Known rows, with every way that one mark hangs from another:
[k_312 [k_168 k_28] [k_829 k_271 k_405] k_986]: [ -9  -3  -2   1  12   1  -4   5   0   0   9 -11  -3 -14  -1  -4   8   1
 -10   5]
[k_312 [k_168 k_28 k_271] [k_829 k_405] k_986]: [-11  -8 -11 -10   5  -8  10   0   1  -2   4 -13  -1  -8  -1   7  14   2
  -3  -2]
[k_271 k_829 [k_986 [k_312 k_168]]]: [ -1 -17 -14  -4   1 -25 -14  17  -6  -2   8   4   4   3   9  19  -3 -22
   3  -1]
[k_312 k_829]: [ 4 -1 -6 -1 10 -9  3  6  3 -3  8 -7 -1 11  6 11  1 -8 -3 13]
[k_271 [k_168 k_28] [k_829 k_312 k_405] k_986]: [ 24  -9 -10 -22 -10 -15  -8   3  -2   6  -3  14  -3   7  -2   3  -7 -12
  10   2]
[k_986 [k_312 [k_168 k_28]]]: [  1 -20 -18   3   7 -22   3   2   5   2   4 -15  18  -4  17 -12   7  -7
   4   7]
[k_829 [k_271 k_168] [k_312 k_986]]: [ 25  -7 -12   3   9   8  -9  -3   3  -1  13   3   4   0  -6 -16   0  -6
 -13  12]
[k_986 [k_312 k_168]]: [  1 -16 -17   7  10 -16  -1  10   1  -2  10  -3  10  -2  12  -8   3 -10
  -2   8]
[k_312 k_168 k_829 k_986]: [ -5  -8  -1   2  14 -14   4   6   3  -4  14 -15  -1   3  11   6   4 -11
  -9   1]
[k_829 [k_271 k_168]]: [ 18  -7 -14  -2   7   6  -1  -5   4  -1  12   1  11   0   7 -13   0   0
  -7  11]
[k_829 [k_271 k_986] [k_312 [k_168 k_28]] k_405]: [  3 -10  -5   1   2   4  -7   4  -2  -5 -12 -10  -7 -13 -16 -15  -2  -4
 -11   6]
[k_829 k_405]: [ 7 -7 -7 -2  5 -4 -5  4 -2 -3  0 10 -8  7  5 -3  0 -5  4 15]
[k_271 [k_168 k_28 [k_312 k_829 k_986]]]: [ 10  -9 -14 -16   5 -21  -7   4   8  -2  11 -12  21   9  12   2   9  -6
  -8   2]
[k_405 [k_829 [k_271 [k_168 k_312] k_986]]]: [ 20  -6  -7 -16   6   9 -21  14  -5  -6   2  -6   9   5  -9   2  -4  -9
 -24   9]
[k_312 [k_168 k_28 k_271] k_986]: [ -2 -22 -16  -4   3 -13  11 -14   6  -8  -1 -25  13  -1  11   0  16  -2
  -1  -4]
[k_168 k_28 [k_271 k_986] [k_312 [k_829 k_405]]]: [ -9  -5 -17 -20  -4  -8 -11  11  -1 -10 -13  -7   2   3 -17  23   9  -2
  -8   3]
[k_271 k_168 k_986]: [ 14 -16 -11 -14   0 -17  -1  -6   3  -1   5  -3  11   9   8   1  -8 -13
  -1  -3]
[k_829 k_312]: [ 19  -8  -9   5   7  -3   0   2   3  -6  -2  -2  -4  12  -1  -7   1 -10
  -3  18]
[k_405 [k_829 [k_312 k_986]]]: [ 25  -8   3   0  13   2  -7   7  -5   0   5 -10  -9  13  -7   1   0 -17
  -8  18]

Rows:
[ 16  -6  -9  12  12  11 -14   0   0  -7   6  -4  -5   2 -10  -5   3  -9
 -12  18]	[k_829 k_271 [k_312 k_986]]
[  7  -9 -14 -22  -1 -22  -6   6   8  -3   0 -15  20   8   5   8   0  -9
  -9  -3]	[k_271 [k_168 k_28 [k_312 k_829]] k_986]
[  9 -11  -3 -10  -5 -15  -7  10  -5  -2 -10   1 -12   3  -2   4  -2 -13
   5   1]	[k_271 [k_829 [k_312 [k_168 k_28]] k_405] k_986]
[ 37  -4  -6  -8   7  16   2  -2   2   7   3 -13   7  -1  -6 -21   1   0
  -9  19]	[k_405 [k_829 [k_271 [k_168 k_28]] k_312]]
[ 12   3 -11  -3  10   6   2   3   5   1  17  -1   7  -1   1  -4   0   0
 -12  10]	[k_312 [k_829 [k_271 k_168]]]
[ -6  -7 -13   6  13 -15   3  17   0   2  16  -5   7  -4   8   2   3 -10
  -6   9]	[k_986 [k_312 k_168 k_829]]
[ 15 -11   3  -1   7   8  -4   5  -4  -3 -10 -29  -3  -6 -14  -8  -2 -10
 -17   8]	[k_405 [k_829 [k_271 k_986] [k_312 [k_168 k_28]]]]
[ -7  -4   0   0  13 -10   0  11  -3  -1  13   0 -11  -3   5   3   3  -8
  -8   3]	[k_312 k_168 [k_829 k_405] k_986]
[  9  -5 -15 -13   1   6 -26  13  -4  -7  -1  14   4  -2 -10  -5  -3  -3
 -17   6]	[k_829 [k_271 [k_168 k_312] k_986] k_405]
[  8 -10  -3   5   9  -3  -4   8  -4  -5   3   4 -14  -1  -3 -15   2  -9
  -9   8]	[k_829 [k_312 k_168 k_986] k_405]
[ 21 -10  -9 -20   2   3 -18   6  -1  -3  -4 -18  18   2  -5  -2   0  -5
 -17   6]	[k_405 [k_829 [k_271 [k_168 k_28 k_312] k_986]]]
[  7  -1  -9 -11   8   1  -5  -1   3   8  17   0   5  -9  -1  -6   3   3
  -4   7]	[k_312 [k_829 [k_271 [k_168 k_28]] k_405] k_986]
[ -1   5 -11  -4   7   7 -17  16   0  -7  -3  -1   0  -3  -7   0   9   6
 -13  20]	[k_168 k_28 [k_312 [k_829 k_271 k_405]]]
[ -9   1  -1   5  15   7  -8  12  -4  -3  14  -1 -11 -11  -5  -1   4  -2
 -17   8]	[k_312 k_168 [k_829 k_271 k_405] k_986]
[ 14  -7  -5   3   8  -2 -12   5  -4  -2   3  11 -14   7  -8  -5   1 -10
  -2  16]	[k_829 [k_312 k_986] k_405]
[ 10  -6  -4   4   7   1   2  10  -2  -5  -3   5 -14  -1  -3 -19   1  -5
  -7  12]	[k_829 [k_312 k_168] k_405]
[ 12 -15 -16 -16  -1 -16 -14   6   3  -9   0  -2  15  12   5   2  -3 -12
 -11  -1]	[k_271 [k_168 k_312] k_986]
[ 10  -9  -5  15  14   9  -7   3   0  -9   6 -10  -4  -5  -6 -15   5  -7
 -18  11]	[k_829 k_271 [k_312 k_168 k_986]]
[ -2   4 -18 -11   4   5  -7  18  -3 -12  -3   8  -5   6 -13  16  13   3
 -12  14]	[k_168 k_271 [k_312 [k_829 k_405]]]
[  4 -12 -16 -15  -6 -10  -7   1  -5 -10  -4   2  -1  14  -2  36   2 -14
   5   0]	[k_168 [k_271 k_829 k_986]]
[ -6  -9 -19 -17  -2 -13  -6   5   4 -13 -11 -21  12   8 -10  27  10  -5
 -10   1]	[k_168 k_28 [k_271 k_986] [k_312 k_829]]
[  7  -6 -10 -13   2  -7   0  -5   6   4   7 -16  14  -4  -2   4  -5  -4
  -7   0]	[k_312 [k_829 [k_271 [k_168 k_28] k_986]]]
[ 10 -18 -22 -10   1 -22  -8   4   1   5  13   5  18   1   4   2  -9 -17
   1   1]	[k_271 k_168 [k_986 k_312]]
